In the rows, 100 means zero.
Known rows, with every way that one mark hangs from another:
{K_188 {K_209 K_133 K_632} {K_394 K_159}}: 86; 118; 84; 112; 85; 85; 103; 63; 116; 98; 62; 97; 79; 94; 117; 101; 137; 121; 127; 103; 116; 93
{K_689 {K_188 {K_394 {K_159 {K_209 K_142}}}}}: 80; 96; 63; 101; 85; 125; 109; 38; 82; 136; 74; 79; 98; 84; 121; 126; 95; 115; 115; 109; 132; 113
{K_632 {K_209 K_133 K_142 K_188}}: 114; 100; 58; 80; 93; 140; 106; 58; 74; 83; 49; 59; 100; 112; 108; 95; 133; 92; 107; 119; 108; 117
{K_678 {K_632 {K_209 K_133 K_142 K_188}}}: 105; 81; 49; 100; 103; 127; 116; 59; 74; 96; 50; 53; 91; 104; 114; 90; 125; 113; 108; 124; 117; 102
{K_394 {K_188 {K_209 K_133 K_142 K_632}}}: 115; 136; 99; 76; 98; 100; 122; 75; 94; 100; 64; 89; 99; 107; 136; 81; 116; 110; 123; 106; 115; 85
{K_689 K_188}: 94; 104; 89; 84; 86; 108; 115; 84; 91; 124; 99; 96; 108; 110; 115; 111; 97; 103; 102; 101; 120; 93
{K_678 {K_632 {K_209 K_133 K_188}}}: 103; 72; 64; 91; 102; 116; 107; 71; 81; 99; 60; 68; 97; 104; 106; 94; 129; 119; 110; 123; 119; 88
{K_678 K_159}: 99; 112; 88; 99; 94; 91; 95; 115; 104; 111; 87; 85; 88; 92; 110; 119; 106; 106; 94; 95; 106; 94
{K_394 K_188}: 119; 98; 113; 72; 101; 99; 111; 94; 93; 112; 96; 107; 109; 97; 113; 92; 87; 107; 109; 107; 121; 82
{K_209 K_133 K_142 K_188 K_632}: 110; 127; 91; 118; 97; 114; 130; 61; 65; 113; 51; 60; 81; 108; 122; 85; 141; 88; 137; 110; 97; 117
{K_188 {K_209 K_133 K_632} K_394}: 92; 121; 91; 117; 95; 98; 93; 72; 115; 86; 77; 107; 87; 108; 128; 82; 154; 115; 121; 105; 112; 76
{K_209 K_142 K_188}: 104; 102; 78; 110; 86; 119; 112; 66; 82; 111; 77; 76; 91; 110; 111; 103; 106; 79; 115; 94; 96; 123
{K_159 K_209 K_394}: 84; 80; 83; 104; 90; 103; 64; 85; 70; 109; 94; 74; 122; 72; 84; 112; 113; 120; 117; 109; 79; 114
{K_678 {K_159 K_394 K_689} {K_632 K_209}}: 107; 55; 62; 109; 81; 95; 72; 112; 81; 87; 64; 63; 115; 71; 106; 120; 120; 151; 84; 128; 102; 71
{K_678 {K_159 K_394 K_689} K_632}: 96; 65; 79; 123; 83; 84; 80; 105; 85; 103; 82; 65; 100; 65; 112; 118; 110; 139; 92; 117; 105; 79
{K_632 {K_209 K_133 K_142 {K_188 {K_394 K_159}}}}: 107; 87; 47; 95; 87; 138; 106; 37; 81; 90; 39; 61; 86; 101; 111; 102; 134; 99; 116; 120; 123; 120
{K_188 {K_209 K_133 K_142 K_632}}: 96; 143; 82; 103; 96; 101; 113; 76; 99; 86; 64; 80; 89; 112; 126; 88; 133; 104; 118; 103; 94; 102
{K_678 {K_159 K_689} {K_632 {K_209 K_133 K_142}}}: 111; 85; 57; 98; 104; 121; 101; 86; 85; 78; 43; 49; 91; 76; 128; 109; 121; 134; 75; 139; 127; 81
{K_689 {K_188 K_394}}: 93; 95; 85; 103; 90; 118; 107; 65; 97; 120; 103; 106; 102; 110; 128; 101; 113; 108; 107; 106; 133; 82
{K_159 {K_209 K_133 K_142 K_188} K_678}: 97; 94; 61; 86; 106; 129; 81; 33; 69; 96; 46; 42; 98; 78; 105; 122; 138; 79; 140; 119; 87; 128
{K_678 K_159 K_632}: 92; 94; 77; 113; 105; 84; 104; 112; 102; 123; 83; 78; 81; 84; 117; 113; 102; 127; 95; 102; 115; 82
{K_632 {K_209 K_133}}: 110; 97; 79; 72; 108; 122; 96; 88; 91; 74; 71; 81; 109; 105; 100; 92; 129; 109; 95; 124; 110; 96
{K_159 K_689}: 107; 82; 116; 101; 88; 104; 92; 98; 97; 81; 95; 103; 113; 84; 102; 110; 98; 109; 85; 117; 105; 88
{K_394 {K_159 K_678} {K_188 K_209}}: 110; 89; 80; 51; 77; 73; 93; 77; 118; 101; 62; 96; 106; 85; 104; 134; 84; 102; 125; 95; 107; 93
{K_632 {K_209 K_133 K_142 {K_188 K_394}}}: 113; 90; 53; 99; 96; 149; 99; 43; 80; 80; 54; 68; 94; 111; 121; 87; 149; 94; 112; 123; 120; 108
{K_689 {K_188 {K_209 K_133} {K_394 K_159}}}: 75; 108; 65; 77; 71; 108; 107; 40; 116; 114; 75; 89; 93; 105; 127; 119; 118; 111; 114; 103; 146; 95
{K_209 K_632}: 110; 114; 115; 121; 102; 86; 111; 112; 86; 111; 87; 104; 97; 100; 104; 92; 114; 114; 117; 100; 83; 89

Rows:
103; 105; 94; 96; 120; 97; 80; 76; 73; 97; 54; 67; 103; 69; 101; 111; 145; 109; 143; 124; 77; 97
{K_159 {K_209 K_133 K_632} K_678}
97; 81; 58; 110; 71; 100; 75; 49; 124; 62; 59; 91; 91; 81; 119; 133; 109; 99; 106; 107; 102; 103
{K_188 {K_209 K_142} {K_394 {K_159 K_678 K_689}}}
94; 132; 77; 126; 98; 111; 104; 56; 107; 83; 67; 92; 81; 111; 140; 77; 149; 108; 120; 106; 108; 95
{K_188 {K_209 K_133 K_142 K_632} K_394}
95; 133; 73; 96; 73; 101; 120; 78; 93; 116; 77; 93; 104; 121; 132; 109; 110; 109; 112; 90; 104; 92
{K_689 {K_188 {K_209 K_142 K_632}}}
117; 89; 57; 93; 83; 130; 99; 77; 77; 90; 61; 77; 106; 113; 102; 105; 117; 94; 101; 105; 95; 112
{K_632 {K_209 K_142 K_188}}
104; 74; 70; 64; 86; 67; 102; 76; 115; 108; 59; 87; 99; 80; 112; 130; 80; 120; 128; 100; 115; 82
{K_394 {K_159 {K_678 K_632}} {K_188 K_209}}
83; 105; 57; 114; 76; 103; 97; 55; 122; 92; 75; 97; 82; 99; 118; 113; 101; 103; 104; 88; 112; 114
{K_188 {K_209 K_142} {K_394 K_159}}
118; 127; 98; 87; 89; 91; 117; 89; 95; 105; 72; 104; 104; 108; 129; 89; 100; 113; 118; 95; 104; 81
{K_394 {K_188 {K_209 K_142 K_632}}}
107; 137; 98; 118; 117; 110; 130; 78; 76; 101; 64; 68; 83; 100; 125; 75; 130; 102; 121; 116; 94; 112
{K_209 K_133 K_142 K_632}
106; 115; 107; 109; 95; 100; 119; 78; 73; 119; 62; 77; 88; 104; 109; 92; 145; 99; 139; 109; 101; 98
{K_209 K_133 K_188 K_632}
106; 105; 103; 127; 98; 108; 111; 59; 77; 115; 66; 88; 80; 104; 122; 82; 162; 101; 142; 114; 113; 89
{K_209 K_133 {K_188 K_394} K_632}
89; 134; 68; 105; 87; 117; 118; 43; 97; 106; 69; 89; 92; 120; 151; 91; 143; 111; 119; 106; 127; 86
{K_689 {K_188 {K_209 K_133 K_142 K_632} K_394}}
77; 99; 73; 100; 117; 101; 93; 84; 86; 124; 66; 52; 85; 64; 115; 119; 117; 135; 106; 120; 122; 90
{K_678 {K_159 {K_209 K_133}} K_632}
93; 81; 84; 101; 84; 94; 109; 94; 92; 123; 78; 77; 98; 79; 132; 132; 97; 138; 85; 117; 138; 64
{K_678 {K_159 {K_689 K_188}} K_632}
105; 55; 59; 119; 94; 114; 95; 73; 88; 102; 71; 91; 97; 104; 108; 95; 126; 126; 109; 114; 117; 77
{K_678 {K_632 {K_209 {K_188 K_394}}}}
112; 125; 113; 69; 95; 87; 113; 87; 100; 102; 72; 103; 106; 104; 126; 85; 121; 117; 124; 107; 118; 70
{K_394 {K_188 {K_209 K_133 K_632}}}
109; 82; 103; 67; 69; 101; 76; 75; 90; 74; 83; 85; 129; 83; 116; 99; 119; 121; 107; 124; 117; 79
{K_159 {K_394 {K_188 {K_209 K_133}}} K_689}
109; 118; 86; 138; 100; 122; 123; 43; 70; 110; 54; 71; 74; 107; 135; 75; 157; 93; 140; 114; 108; 107
{K_209 K_133 K_142 {K_188 K_394} K_632}
91; 79; 89; 103; 75; 99; 53; 99; 75; 100; 79; 66; 119; 51; 97; 140; 117; 130; 97; 119; 92; 95
{K_678 {K_159 K_209 K_394 K_689}}
105; 98; 75; 83; 74; 99; 88; 81; 90; 96; 89; 84; 118; 100; 119; 95; 102; 108; 116; 97; 98; 102
{K_159 {K_394 {K_188 {K_209 K_142}}}}
106; 115; 100; 52; 94; 101; 105; 76; 111; 95; 84; 98; 107; 104; 122; 93; 107; 106; 112; 107; 131; 79
{K_394 {K_188 {K_209 K_133}}}
103; 90; 96; 136; 77; 87; 112; 72; 83; 134; 63; 98; 81; 94; 105; 109; 125; 110; 142; 94; 103; 100
{K_209 {K_188 {K_394 K_159}} K_632}
102; 40; 79; 99; 66; 105; 39; 60; 59; 86; 62; 59; 135; 56; 82; 144; 135; 104; 134; 124; 68; 105
{K_159 {K_209 K_188} K_394 K_678 K_689}
110; 81; 67; 91; 94; 134; 89; 56; 89; 84; 63; 84; 99; 111; 107; 92; 153; 101; 112; 121; 123; 92
{K_632 {K_209 K_133 {K_188 K_394}}}
